Known rows, with every way that one mark hangs from another:
G{H{P{M{E X Y} T{R}}}}: [ 0.08,  0.14, -0.02, -0.36, -0.12, -0.39, -0.13,  0.03, -0.29, -0.10,
 -0.14, -0.14, -0.11,  0.66, -0.04, -0.09, -0.21, -0.07,  0.00, -0.29]
P{H M{E X} T}: [-0.03,  0.13,  0.07, -0.31, -0.12, -0.44, -0.16, -0.21, -0.39,  0.04,
  0.09, -0.14, -0.19,  0.38, -0.17, -0.06, -0.13, -0.07, -0.14, -0.19]
T{P{M}}: [-0.04,  0.08,  0.17, -0.14, -0.26, -0.46, -0.10, -0.03, -0.13,  0.02,
 -0.12, -0.03,  0.08,  0.13, -0.06, -0.20,  0.10,  0.20, -0.01, -0.19]
R{T{P{H M{E X Y{U}}}}}: [ 0.08, -0.01,  0.16, -0.35, -0.15, -0.41, -0.16, -0.14, -0.35,  0.14,
 -0.16, -0.22,  0.03,  0.34,  0.06, -0.07, -0.05, -0.08, -0.21, -0.27]
M{E P{H{G} T{R}} X Y}: [ 0.23,  0.18, -0.12, -0.41, -0.25, -0.34, -0.25, -0.13, -0.39, -0.03,
  0.02, -0.10, -0.23,  0.47, -0.12, -0.01, -0.02, -0.23, -0.13, -0.24]
G{H{P{M{E X Y}}}}: [ 0.08,  0.11, -0.03, -0.29, -0.10, -0.34, -0.20, -0.12, -0.23, -0.02,
 -0.14, -0.12, -0.06,  0.41,  0.02, -0.14, -0.18, -0.05, -0.06, -0.27]
Y{U}: [-0.07, -0.20,  0.00, -0.19, -0.23, -0.23, -0.04,  0.04, -0.25,  0.37,
 -0.06,  0.07,  0.15, -0.11, -0.12, -0.08,  0.00,  0.03, -0.09, -0.16]
X{M{P}}: [ 0.17,  0.00, -0.09, -0.31, -0.25, -0.34, -0.12, -0.09, -0.32,  0.09,
  0.05,  0.06, -0.05,  0.09, -0.16, -0.14, -0.03,  0.08, -0.13, -0.21]
T{P{H{G}} R}: [-0.01,  0.04,  0.16, -0.19, -0.48, -0.41,  0.09,  0.12,  0.06,  0.10,
 -0.13, -0.08, -0.09,  0.28,  0.00, -0.12,  0.07,  0.11,  0.08, -0.06]
Y{M{X} U}: [ 0.10, -0.29,  0.16, -0.24, -0.05, -0.34, -0.08, -0.13, -0.35,  0.41,
  0.00, -0.06,  0.28, -0.02, -0.23,  0.07, -0.02, -0.02, -0.36, -0.20]
X{M{E P{H{G} T} Y{U}}}: [ 0.16,  0.04, -0.08, -0.39, -0.22, -0.34, -0.35, -0.15, -0.48,  0.07,
  0.09,  0.09, -0.13,  0.22, -0.18, -0.09, -0.02, -0.14, -0.12, -0.29]
T{P{H}}: [ 0.02,  0.02,  0.09, -0.17, -0.34, -0.45,  0.02, -0.16, -0.08,  0.18,
 -0.07, -0.06, -0.05,  0.12, -0.05, -0.13, -0.04,  0.14,  0.06, -0.06]
H{G P{M{E X Y} T{R}}}: [ 0.00,  0.19,  0.08, -0.27, -0.09, -0.38, -0.29,  0.04, -0.16, -0.27,
 -0.09, -0.06, -0.02,  0.54, -0.11, -0.14,  0.09,  0.00, -0.07, -0.21]
H{G P{T{R}}}: [-0.10, -0.01,  0.03, -0.17, -0.27, -0.27, -0.03,  0.13, -0.01, -0.09,
 -0.12,  0.14,  0.01,  0.42, -0.15, -0.18,  0.08,  0.14,  0.15, -0.05]
H{G P{M{E}}}: [-0.10,  0.08,  0.09, -0.12, -0.22, -0.23, -0.28,  0.01, -0.11, -0.11,
 -0.07,  0.13, -0.02,  0.24, -0.11, -0.23,  0.12,  0.13,  0.00, -0.14]
P{H{G} M{X Y}}: [-0.12,  0.14,  0.20, -0.17, -0.14, -0.47, -0.15, -0.13, -0.06,  0.00,
 -0.07, -0.20,  0.02,  0.12,  0.07, -0.15,  0.09, -0.09, -0.20, -0.17]
H{G}: [-0.11, -0.08,  0.06, -0.07, -0.32, -0.21, -0.07,  0.01, -0.04,  0.10,
 -0.08,  0.12,  0.06, -0.07, -0.07, -0.20,  0.19,  0.04,  0.03, -0.10]
G{H{P{T}}}: [-0.04, -0.07, -0.08, -0.21, -0.22, -0.27,  0.02, -0.06, -0.18,  0.09,
 -0.14,  0.10, -0.05,  0.43, -0.09, -0.18, -0.20,  0.07,  0.22, -0.14]
G{H{P{M T{R}}}}: [-0.08,  0.04,  0.04, -0.27, -0.24, -0.36,  0.05,  0.16, -0.18, -0.02,
 -0.19, -0.01, -0.07,  0.62, -0.04, -0.17, -0.20,  0.07,  0.14, -0.20]
P{H{G} M{X Y{U}} T}: [-0.18,  0.04,  0.20, -0.22, -0.07, -0.46, -0.19, -0.12, -0.22,  0.08,
 -0.04, -0.12,  0.09,  0.24, -0.04, -0.11,  0.07, -0.14, -0.16, -0.23]
H{G P{M{E} T{R}}}: [-0.10,  0.12,  0.09, -0.22, -0.23, -0.28, -0.20,  0.17, -0.16, -0.21,
 -0.08,  0.11, -0.09,  0.52, -0.17, -0.20,  0.08,  0.11,  0.08, -0.16]

Rows:
[ 0.02,  0.16,  0.15, -0.22, -0.32, -0.46, -0.15, -0.12, -0.23,  0.06,
 -0.04, -0.08, -0.14,  0.23, -0.06, -0.14, -0.03,  0.12, -0.03, -0.16] -> T{P{H M{E}}}
[ 0.26,  0.00, -0.21, -0.42, -0.07, -0.26, -0.40, -0.24, -0.61,  0.15,
  0.03,  0.01,  0.01,  0.22, -0.21,  0.02, -0.04, -0.20, -0.22, -0.36] -> M{E P{T} X Y{U}}
[ 0.26, -0.02,  0.06, -0.38, -0.23, -0.34, -0.18, -0.15, -0.47,  0.10,
  0.09, -0.02, -0.15,  0.49, -0.28,  0.06, -0.05, -0.12, -0.24, -0.20] -> Y{M{E P{H{G} T{R}} X}}
[ 0.22, -0.18,  0.07, -0.33, -0.19, -0.22, -0.28, -0.22, -0.51,  0.38,
  0.10,  0.04,  0.02,  0.18, -0.26,  0.08, -0.02, -0.14, -0.37, -0.25] -> Y{M{E P{H{G}} X} U}
[ 0.26,  0.07, -0.14, -0.44, -0.28, -0.34, -0.18,  0.02, -0.49, -0.04,
  0.10,  0.06, -0.23,  0.37, -0.27, -0.07, -0.09, -0.01, -0.09, -0.27] -> X{M{E P{T{R}}}}
[-0.02, -0.04,  0.19, -0.20, -0.24, -0.36, -0.02,  0.01, -0.21,  0.02,
 -0.22, -0.03,  0.10,  0.28,  0.04, -0.21,  0.07,  0.14, -0.01, -0.19] -> R{T{P{M}}}
[ 0.03,  0.01, -0.03, -0.33, -0.04, -0.32, -0.24, -0.09, -0.37,  0.06,
 -0.11, -0.05,  0.01,  0.50, -0.08, -0.10, -0.19, -0.10, -0.03, -0.33] -> G{H{P{M{E X Y{U}} T}}}
[-0.08,  0.14,  0.15, -0.31, -0.25, -0.40, -0.11,  0.05, -0.25, -0.06,
  0.03, -0.14, -0.22,  0.51, -0.13, -0.06,  0.00, -0.10, -0.10, -0.19] -> P{H{G} M{E X} T{R}}
[ 0.03, -0.08,  0.11, -0.24, -0.32, -0.36,  0.10, -0.12, -0.15,  0.17,
 -0.18, -0.07, -0.03,  0.28,  0.04, -0.15, -0.06,  0.09,  0.03, -0.09] -> R{T{P{H}}}
[-0.10,  0.08,  0.14, -0.28, -0.09, -0.40, -0.32, -0.14, -0.35,  0.04,
  0.01, -0.10, -0.03,  0.26, -0.10, -0.08,  0.04, -0.20, -0.17, -0.27] -> P{H{G} M{E X Y{U}} T}
[ 0.10,  0.02, -0.12, -0.33, -0.32, -0.29, -0.02,  0.08, -0.37,  0.07,
 -0.05,  0.10, -0.08,  0.35, -0.18, -0.09, -0.03,  0.03,  0.01, -0.20] -> M{P{T{R}}}
[ 0.10,  0.10,  0.11, -0.23, -0.18, -0.42, -0.24, -0.14, -0.25,  0.01,
 -0.03, -0.12, -0.01,  0.21, -0.12, -0.10,  0.06,  0.10, -0.12, -0.24] -> T{P{M{E X}}}
[-0.07, -0.02,  0.04, -0.22, -0.14, -0.32, -0.10,  0.04, -0.19,  0.14,
 -0.22, -0.01,  0.11,  0.29,  0.05, -0.17, -0.15,  0.00,  0.00, -0.26] -> G{H{P{M{Y{U}}}}}
[ 0.20,  0.07, -0.19, -0.39, -0.34, -0.23, -0.17,  0.05, -0.52,  0.04,
  0.00,  0.12, -0.21,  0.39, -0.23, -0.05, -0.07, -0.04,  0.00, -0.24] -> M{E P{T{R}}}
[ 0.08,  0.05,  0.00, -0.34, -0.35, -0.39, -0.03,  0.02, -0.25,  0.00,
  0.06,  0.04, -0.20,  0.40, -0.16, -0.12, -0.02,  0.01, -0.04, -0.17] -> X{M{P{H{G} T{R}}}}
[-0.19,  0.10,  0.14, -0.20, -0.19, -0.48, -0.01, -0.07, -0.26,  0.06,
 -0.01, -0.03, -0.09,  0.29, -0.09, -0.16, -0.09,  0.04, -0.02, -0.12] -> P{H M T}
[-0.09,  0.10,  0.09, -0.25, -0.16, -0.31, -0.30,  0.19, -0.22, -0.15,
 -0.13,  0.07,  0.04,  0.44, -0.11, -0.15,  0.09,  0.02, -0.01, -0.24] -> H{G P{M{E Y{U}} T{R}}}
[-0.02,  0.01,  0.04, -0.34, -0.08, -0.39, -0.05,  0.10, -0.24,  0.06,
 -0.19, -0.12,  0.07,  0.59, -0.01, -0.08, -0.19, -0.07, -0.03, -0.30] -> G{H{P{M{X Y{U}} T{R}}}}
[ 0.10,  0.10, -0.06, -0.29, -0.18, -0.38, -0.20, -0.29, -0.27,  0.02,
 -0.01, -0.05, -0.05,  0.29, -0.08, -0.09,  0.04, -0.15, -0.10, -0.19] -> M{P{H{G} T} X Y}
[-0.13, -0.04,  0.01, -0.10, -0.20, -0.25, -0.12, -0.06, -0.04, -0.06,
 -0.07,  0.20,  0.05,  0.28, -0.16, -0.24,  0.10,  0.16,  0.17, -0.04] -> H{G P{T}}
[-0.16, -0.03,  0.08, -0.14, -0.30, -0.32,  0.00, -0.11, -0.12,  0.10,
 -0.01,  0.09, -0.09,  0.18, -0.12, -0.18,  0.03,  0.00,  0.11, -0.04] -> P{H{G} T}
[-0.08,  0.01,  0.04, -0.18, -0.22, -0.30, -0.02,  0.02, -0.13,  0.06,
 -0.17,  0.01, -0.01,  0.37,  0.02, -0.21, -0.16,  0.10,  0.07, -0.19] -> G{H{P{M}}}
[-0.18,  0.08,  0.15, -0.16, -0.23, -0.34, -0.09,  0.20, -0.05, -0.19,
 -0.13,  0.09,  0.02,  0.50, -0.10, -0.23,  0.11,  0.17,  0.09, -0.13] -> H{G P{M T{R}}}
[ 0.25,  0.09, -0.11, -0.50, -0.23, -0.42, -0.22, -0.02, -0.53,  0.10,
  0.06, -0.04, -0.19,  0.35, -0.17,  0.00, -0.17, -0.14, -0.19, -0.30] -> X{M{E P{H T{R}} Y{U}}}
